Each row comes from the steps of one walk. Every step used is in the known rows, and no mark comes twice. Write the walk behind each row, first mark first.
In the rows, 128 means zero.
Known rows:
ledaf dakuv nogev solub nanole: [119 122 122  83 141 129 155 114  99 134 118  74 110 130 133 140 131 139
 118 101 104 122 102 127 144 153 126 121 123 112 107 177 132 124 191 119
  55 123  65 126 135 155]
nanole gegov nogev solub: [125 127 137  76 143 101 121 123 126 117 175 107 127  97 123 145 170 135
 117 110 113  82  80 134 121 119 155 122 129 104 146 135 118 125 167 135
  74 125 125 111 111 125]
dakuv ledaf sotu baro: [129 153 134 104 122 162 123 145 119 147 123 152 156 151 124 120 106 137
 141 165 130 239 152 111 166  89 115 127 123 139 153 130 125 142 106 140
 211 135 108 123 106 151]
solub nanole gegov: [112 113 118  76 143 130 148 124 126 140 162 103 105 129  78 160 147 105
 125 125 130 155 121 121  75 141 165 133 109 110 140 119 153 128 129 119
 186 144 117 120 128 109]
ledaf sotu baro: [126 155 126 109 127 159 119 139 124 142 154 148 143 163 136 125  99 132
 143 163 137 234 158 115 141  88 118 132 125 138 133 126 136 140  93 125
 252 132 123 120 114 139]
nanole solub vivuv: [122  92 116 236 132 120 124 141 146 119 160  96 173 139 122 125 110 119
 123 106 158  22 140 126 101 121 130 150 132 150 149  82 152 122  96 148
 144 138 113 130 128  75]
sotu ledaf dakuv nanole solub: [141 133 166 217 131 127 126 129 134 116  98 101 128 142 124 128 111 140
 117 124 149  74 157 131 136 118 102 111 138 139 136 115 110 115  74 137
  51 106 104 116 153 103]
baro solub: [138 122 107 173 137 124 145 134 143 120 131 147 150 125 119 116 119 138
 126 117 124 108  82 134 114 127 138 144 142 124  86 129 141 115 105  99
  79  89 138 156 147 137]
gegov nogev dakuv nanole seser: [149 139 135 160 152 106 117  86 105 140  96 121 105 130  89 118 170 121
 100 130 114  83 168 148  73  78 106 107 123 124 168 172 116 130 113 138
 190 152 102 115 148 133]
solub baro sotu: [128 142 105 152 119 149 133 141 150 125 165 161  78 110  96 142 103 124
 140 133 106 154 105 118 133 139 138 129 123 140 137  72 152 131 105 123
 201 146 134 118 133 121]
nogev dakuv nanole solub vivuv: [134 103 125 250 131 105 113 120 153 118 136  83 163 138 119 121 120 131
 117 107 158  11 152 134 113 108 116 141 132 148 138 105 129 126 108 152
 153 146 108 127 130  79]
ledaf dakuv nogev: [113 114 133 128 118 126 141 128 119 134  87 152 160 132 139 126 114 124
 117 126 149 141 150 136 137 151 105 132 131 129 118 139 131 126 148 112
 130 139 122 141 133 145]
gegov nogev solub baro sotu: [129 144 115 131 122 133 123 137 144 116 173 147  73  92 109 147 122 138
 137 128  90 126  83 125 146 135 144 123 126 131 145  78 138 131 135 131
 158 143 126 108 125 138]
gegov nogev: [126 131 133  75 131 123 115 143 106 101 125 159 144 149 110 116 154 127
 132 135 125 102  98 129  82 110 109 125 123 124 128 142 134 134 138 121
  67 160 183 120 127 108]
sotu ledaf dakuv nanole gegov: [120 128 138 101 129 119 136 115 165 128 135 128 109 121  99 149 149 111
 117 142 139 138 144 127 106 117 105 121 118 116 133 117 127 131 102 132
 220 122 132 108 127 106]
ledaf sotu baro solub: [138 138 114 161 129 137 131 136 140 128 137 155 153 134 133 118 106 152
 139 150 120 182 108 132 144 104 134 143 141 130 107 112 132 126  97 106
 174  90 124 144 135 168]
sotu ledaf dakuv: [114 140 119  91 119 158 146 150 144 110 108 169 140 149 174 121  98 101
 129 145 150 155 180 106 134 126  66 113 127 137  86 124 135 124 101 118
 165  75 172 121 128  99]
solub nogev dakuv nanole: [145 141 138 147 126 109 118  96 139 131 103  96 111 142 137 111 144 134
 120 115 140 115 141 138 129 115 101 126 129 123  74 197  99 136 132 136
 128 150 133 136 138 106]
vivuv solub nogev: [109 111 134  72 118 139 123 117 127 141 140  94 105 133 180 133 146 109
 146 117 147 125 138 129 108 163 140 152 141 124 131 153 155 127 104 123
  38 134 141 164 142 132]
ledaf sotu: [127 122 108  84 141 155 143 118 126 158 149 129 137 163 131 137  90 125
 139 124 134 195 132 109 101  95 121 114 127 125 111 106 155 132 137 125
 136 119 109 131 102 133]
solub nogev dakuv ledaf: [134 124 134 116 116 132 132 135 110 143  73 132 163 113 136 108 136 118
 126 116 141 153 148 121 166 141 140 126 124 131 128 174  99 132 152 153
  50 142 140 153 112 116]
nogev dakuv nanole solub: [153 136 164 244 140 109 111 113 122 127 107  87 131 139 104 127 121 145
 114 108 156  64 159 139 127 112 146 118 136 134 134 137  97 115  90 134
  45 130 106 127 148  93]
baro solub nogev dakuv ledaf: [138 121 131 130 116 127 133 134 115 140  68 134 167 107 138 104 136 126
 126 116 134 147 136 127 174 142 144 131 130 130 119 167  96 129 151 150
  41 130 136 160 118 131]
solub baro sotu ledaf dakuv nogev: [113 118 139 126 102 133 129 138 132 128  92 175 128 127 147 120 106 123
 127 153 131 142 147 131 156 170  93 128 127 142 153  98 136 130 133 116
 169 128 133 122 127 161]
ledaf dakuv: [112 140 107 111 128 150 154 140 134 116 115 149 148 133 153 141 102 106
 120 119 155 174 173 110 127 112  93 115 130 123  56 148 136 122 117 117
 159  95 151 137 137  88]
dakuv nogev solub nanole seser: [130 114 121 129 159 122 149  97  82 158 123  83  97 121 101 135 154 120
 102 112  90  96 132 140  86 124 138 117 122 118 188 157 146 121 146 133
 144 135  41 118 149 169]
baro sotu ledaf dakuv nogev: [117 119 134 125 113 138 139 132 134 131  82 178 144 133 146 117 103 125
 130 147 134 120 148 137 144 162  90 132 129 145 147 101 126 128 135 113
 152 135 139 128 127 166]
nanole solub: [137 120 151 223 141 129 127 142 114 127 140 105 147 139 109 133 105 129
 122 107 157  81 143 128 111 130 162 129 137 139 149 103 132 110  72 126
  31 122 116 132 146  88]
sotu baro solub: [138 143 119 182 129 128 128 144 141 114 134 157 156 128 125 109 121 146
 132 146 124 149 102 136 142 117 135 152 141 131 102 134 129 123  83 100
 166  97 142 146 149 150]
sotu baro solub nanole gegov nogev: [119 128 138  61 131 112 113 140 107 104 136 146 123 129  88 140 175 133
 135 156 111 132  94 139  83 120 141 133 115 113 158 118 129 136 142 121
 145 160 166 110 132 140]
nogev solub baro: [120 128 137 130 116 115 112 144 127 124 201  94  88 106 139 138 142 123
 110 119 116 164  97 103 165 145 147 123 127 113 117 139 163 127 129 133
 126  97  95 113 123  94]
vivuv solub nogev dakuv: [122 133 128 112 123 123 101 104 121 139 121 112 121 134 180 126 139 107
 138 114 170 135 198 132 118 147 163 139 134 124 101 175 115 127 128 117
 104 127 173 164 126 108]
solub baro sotu ledaf: [130 136 125 118 112 157 124 153 158 117 150 184  87 142 133 108 101 114
 149 167 107 121 119 112 131 155  95 127 121 157 170  60 151 132  81 122
 185 109 168 101 118 129]
ledaf sotu baro solub nanole: [130 134 109 112 139 147 149 129 107 130 120 110 117 154 116 127 116 146
 140 137  99 178  98 125 126 125 129 133 125 123  99 145 144 129 137 105
 127 110  95 135 146 171]
dakuv nanole gegov nogev solub: [131 131 143  78 142  94 120 113 131 115 162  97 117  98 116 144 177 143
 114 112 106  70  73 138 125 111 138 119 130 103 145 146 110 127 169 139
  70 133 113 107 115 131]

Write each row's walk:
[115 148 117 103 113 156 140 149 156 110 127 165 106 117 174 135  95 112
 133 146 124 156 161 109 164 137  79 108 129 138 106  94 131 124 112 126
 187  72 153 109 125 121]
nogev solub baro sotu ledaf dakuv
[134 123 137 175 123 114 106 121 115 138 126 103 140 129 177 124 118 115
 131 106 172 129 191 138 128 150 177 135 134 131  93 150 100 122 120 133
 110 131 166 152 134  87]
nanole solub nogev dakuv
[133 145 126 198 116 141 128 137 150 119 141 139  74 101 100 153 100 137
 133 132 112 135 127 126 151 133 132 116 129 141 140  64 133 125  93 133
 176 137 111 112 146 124]
ledaf dakuv nanole solub baro sotu
[125 122 127  65 126 152 128 109 114 170  93 122 140 138 148 133 114 128
 143 127 136 203 165 112 146 111 136 110 129 125 146 128 125 135 163 147
  60 123 103 149  90 160]
vivuv solub nogev dakuv ledaf sotu
[133 137 123 200 121 144 125 145 143 126 162 145  81 104  94 148  97 131
 138 130 114 131 117 124 138 144 157 127 128 145 159  54 145 123  86 128
 160 144 120 116 140 119]
nanole solub baro sotu
[151 153 135 160 136 111 118  94 139 126  98 113 120 151 105 111 142 136
 115 117 141 105 145 133 125  97  97 117 126 123  80 196  99 133 132 125
 134 143 128 130 133 100]
nogev dakuv nanole
[135 115 118  91 125 145 138 118 120 167  92 129 155 131 150 126 104 137
 139 124 128 205 139 118 154 112 138 113 131 126 119 118 119 134 167 149
  81 113 104 148  96 163]
baro solub nogev dakuv ledaf sotu
[125 112 121 123 110 131 132 140 135 139 148 114 136 123 194 119 116 135
 147 135 125 185 103 140 144 147 138 155 144 128  91 125 137 132 106 131
 149 115 138 154 145 159]
ledaf sotu baro solub nogev
[130 118 119  75 132 161 150 127 117 164 106 137 154 147 116 130  99 131
 135 128 123 204 122 104 137  97 115 107 125 128 143 113 140 135 154 147
  73 125  88 134  92 151]
dakuv ledaf sotu
[117 117 117  91 140 129 142 123 131 143 160 112 109 122  89 159 138 125
 133 141 119 187 116 129  96 130 170 135 116 110 144  99 147 129 125 117
 213 124 105 123 128 151]
ledaf sotu baro solub nanole gegov
[125 139 117 123 122 128 121 136 150 121 183 146  70  82  98 158 131 132
 135 133  92 132  87 127 141 139 157 124 123 126 160  64 138 131 132 133
 190 147 125 105 122 138]
nanole gegov nogev solub baro sotu
[130 121 104 121 144 137 158 127 109 123 116 105 115 147 107 125 124 137
 131 115 103 128  81 126 104 142 130 134 125 118  85 155 150 121 144 100
  61 110 104 143 153 146]
baro solub nanole
[135 146 127 114 133 111  97 122 106 110 110 158 149 145 130 114 144 119
 129 129 153 118 169 132 101 110 142 121 121 124  96 167 100 131 155 116
 120 147 203 133 116  91]
gegov nogev dakuv
[129 117 138 130 138 106 134 112 125 139 148  96 140 108 138 126 137 143
 110  96 119  79  86 137 157 147 146 135 138 118 140 153 121 120 171 124
  56 124  78 131 117 153]
dakuv nogev solub
[135 135 121 153 117 114 108 123 127 131 124 128 145 123 186 111 125 123
 136 126 156 160 170 142 145 143 163 147 136 128  70 164 101 128 124 121
 179 117 178 159 136 117]
sotu baro solub nogev dakuv
[124 118 125  91 145 126 152 114  97 137 129  68 108 135 121 134 136 140
 120 101 100 107  83 129 134 156 137 127 122 115 124 173 136 125 190 119
  43 133  61 125 132 157]
dakuv nogev solub nanole
[122 130 150  57 124 110 111 131 132 100 117 157 120 132 103 134 174 125
 128 157 122 105 116 135  87 109  93 116 117 117 155 115 120 138 134 134
 142 153 180  98 123 120]
sotu ledaf dakuv nanole gegov nogev
[123 140 114 148 116 136 133 133 149 127 155 144  81  86 121 152 107 135
 130 126 100 144 106 127 169 149 139 122 129 132 138  79 136 128 136 129
 187 133 107 116 129 150]
ledaf dakuv nogev solub baro sotu
[150 138 135 162 126 103 119  96 143 129  96  99 118 134 139 109 146 142
 121 115 134 107 129 144 136 117 107 128 135 122  69 190  96 133 133 130
 114 135 131 143 144 121]
baro solub nogev dakuv nanole
[118 121 137  59 133 111 113 139 118 109 147 156 135 128  90 140 171 118
 130 142 130 112 105 133  67 116 139 128 116 114 158 110 135 135 135 126
 127 165 184 112 119 108]
nanole gegov nogev
[114 113 142 117 112 131 135 134 126 129  83 166 156 144 153 112 111 120
 124 144 145 126 154 132 140 162  87 131 129 139 139 124 133 127 134 112
 132 126 137 130 127 152]
sotu ledaf dakuv nogev
[152 137 170 226 137 103 103 116 115 117  97  97 133 139 103 126 134 149
 117 115 149  55 153 144 121 110 139 115 135 133 141 136  92 118 102 137
  30 142 120 122 147  99]
gegov nogev dakuv nanole solub
[131 137 112 126 138 142 146 136 109 119 117 113 118 150 110 122 124 143
 135 135 103 155  94 127 124 134 129 139 125 124  97 160 141 126 127 102
 116 116 108 137 155 155]
sotu baro solub nanole
[131 123 112 128 164 129 152 101  86 151 136  82  94 122 102 137 151 115
 104 109  92 104 135 132  81 110 137 113 122 117 170 163 149 120 132 134
 146 123  50 116 149 150]
nogev solub nanole seser
[130 129 135 120 111 144 120 144 155 123 147 171  88 130 139 108 109 125
 142 160  98 101 106 122 152 168 103 130 125 154 185  62 140 131 108 125
 163 113 144  99 115 155]
dakuv nogev solub baro sotu ledaf
[130 134 133  85 143 109 123 127 118 109 158 109 132 113 137 130 158 141
 119 107 109  74  75 131 130 114 133 121 134 111 123 154 117 124 171 133
  31 122 126 116 116 124]
gegov nogev solub
[135 137 116 114 127 163 137 144 159 119 131 191 109 152 128 103  94 116
 152 156 114  92 120 120 115 144  91 131 124 160 164  69 138 128  84 118
 163 118 174 109 118 135]
baro sotu ledaf
[120 122 128  74 137 133 152 121 104 130 113  84 107 140 146 131 129 136
 123 114 100 114 105 124 146 161 115 120 123 119 120 163 132 125 186 121
  59 113  76 118 131 162]
sotu ledaf dakuv nogev solub nanole
[122 121 140 112 128 116 137 120 132 131 129 114 141 107 168 126 128 137
 112 111 123  92 115 133 173 152 118 125 139 122 132 142 115 120 168 127
  79  98  93 122 116 156]
sotu ledaf dakuv nogev solub
[123 108  93 208 123 118 125 143 164 110 157 134 180 130 133 110 120 131
 129 133 135  69 112 131 125 111 111 165 135 145 117 101 150 131 102 129
 238 119 134 140 131 119]
sotu baro solub vivuv
[129 128 120 128 122 120 114 119 121 138 129 119 139 134 179 116 123 107
 133 111 165 150 180 132 123 145 158 138 129 127  72 174 109 129 136 127
 151 134 178 154 127  89]
solub nogev dakuv
[125  98 146 162 117 127 130 144 117 140 150  79 134 126 177 130 115 119
 135 104 151 115 127 138 121 166 160 146 141 134 122 117 134 120  91 145
  54 137 129 146 152 103]
nanole solub nogev
[139 137 120 157 126 139 133 140 135 132 116 158 162 126 125 114 111 155
 137 151 115 185 103 130 160 106 131 139 140 132 121 114 126 127 105 116
 146  95 114 145 130 178]
dakuv ledaf sotu baro solub
[115 119 135  42 135 115 120 135 102 108 138 137 119 135  84 143 173 121
 132 142 117 119  98 132  66 124 138 125 110 111 154 120 138 136 153 124
 113 172 166 109 125 119]
solub nanole gegov nogev
[128 123 138 119 130 101 121 100 153 142 147 101 107 114 102 146 161 115
 118 125 147 135 144 139 100 126 151 132 119 111 124 140 116 134 121 137
 214 152 136 125 126 104]
solub nogev dakuv nanole gegov
[138 136 131 130 126 135 132 134 110 138  69 149 170 123 103 107 133 120
 119 118 142 146 153 114 162 123 135 119 120 132 133 172 100 129 150 143
  55 135 137 146 107 108]
nogev dakuv ledaf
[121 147 114 133 120 153 120 127 150 125 159 155  61 109  96 150 118 124
 146 140 109 138 124 118 128 142 144 130 128 138 165  78 158 128  98 112
 154 141 131 129 133 140]
vivuv solub baro sotu
[133 104 155 170 118 118 129 130 125 138 133  66 119 127 167 127 126 131
 130 105 141  99 117 143 129 155 136 140 142 132 118 133 125 125  95 152
  45 145 111 140 157 112]
dakuv nanole solub nogev
[125 104  97 190 120 127 131 141 159 124 134 135 186 126 131 112 116 138
 132 137 126  95 111 126 143 104 106 156 134 146 136  91 145 135 120 144
 214 120 110 139 116 141]
dakuv ledaf sotu baro solub vivuv
[131 159 140  93 119 150 105 141 108 138 108 163 158 148 129 119 119 139
 143 172 131 232 165 117 167  84 119 121 121 137 156 135 108 145 125 140
 209 144 133 120 101 152]
gegov nogev dakuv ledaf sotu baro
[118 143 126 137 111 160 136 156 149 109 115 169 109 127 164 136  87 112
 136 151 136 153 180 112 153 140  87 110 129 145 119  74 134 121  89 127
 176  79 160 110 135 111]
nanole solub baro sotu ledaf dakuv
[129 140 131 105 133 102  95 118 115 116 125 156 141 129 118 129 157 114
 127 134 158 126 176 135  92 114 164 123 116 117 119 147 101 132 153 120
 166 151 203 128 111  91]
nanole gegov nogev dakuv
[121 123 133 124 132 112 141 116 127 135 133 103 144 101 158 136 129 139
 109  98 126 100 111 134 171 143 132 126 139 115 116 154 116 119 174 125
  77 108  81 131 121 150]
ledaf dakuv nogev solub
[114  96 107 133 134  99 119 128 155 111 183  97 159 109 133 134 155 124
 120 108 128  22  96 129 109 112 124 146 128 126 144 104 143 133 161 154
 171 142 121 114 104 100]
nanole gegov nogev solub vivuv
[138 138 139 102 123 127 119 138 100 125  60 160 171 123 103 105 150 126
 122 129 133 131 142 120 151 117 128 114 119 129 144 168  93 133 165 145
  33 151 157 139 106 116]
gegov nogev dakuv ledaf
[121 131 145  61 129 105 114 126 127 103 119 146 123 125  92 143 177 128
 124 145 125 112 112 136  83 101 104 117 117 110 139 127 120 137 141 133
 135 163 169 105 127 114]
ledaf dakuv nanole gegov nogev
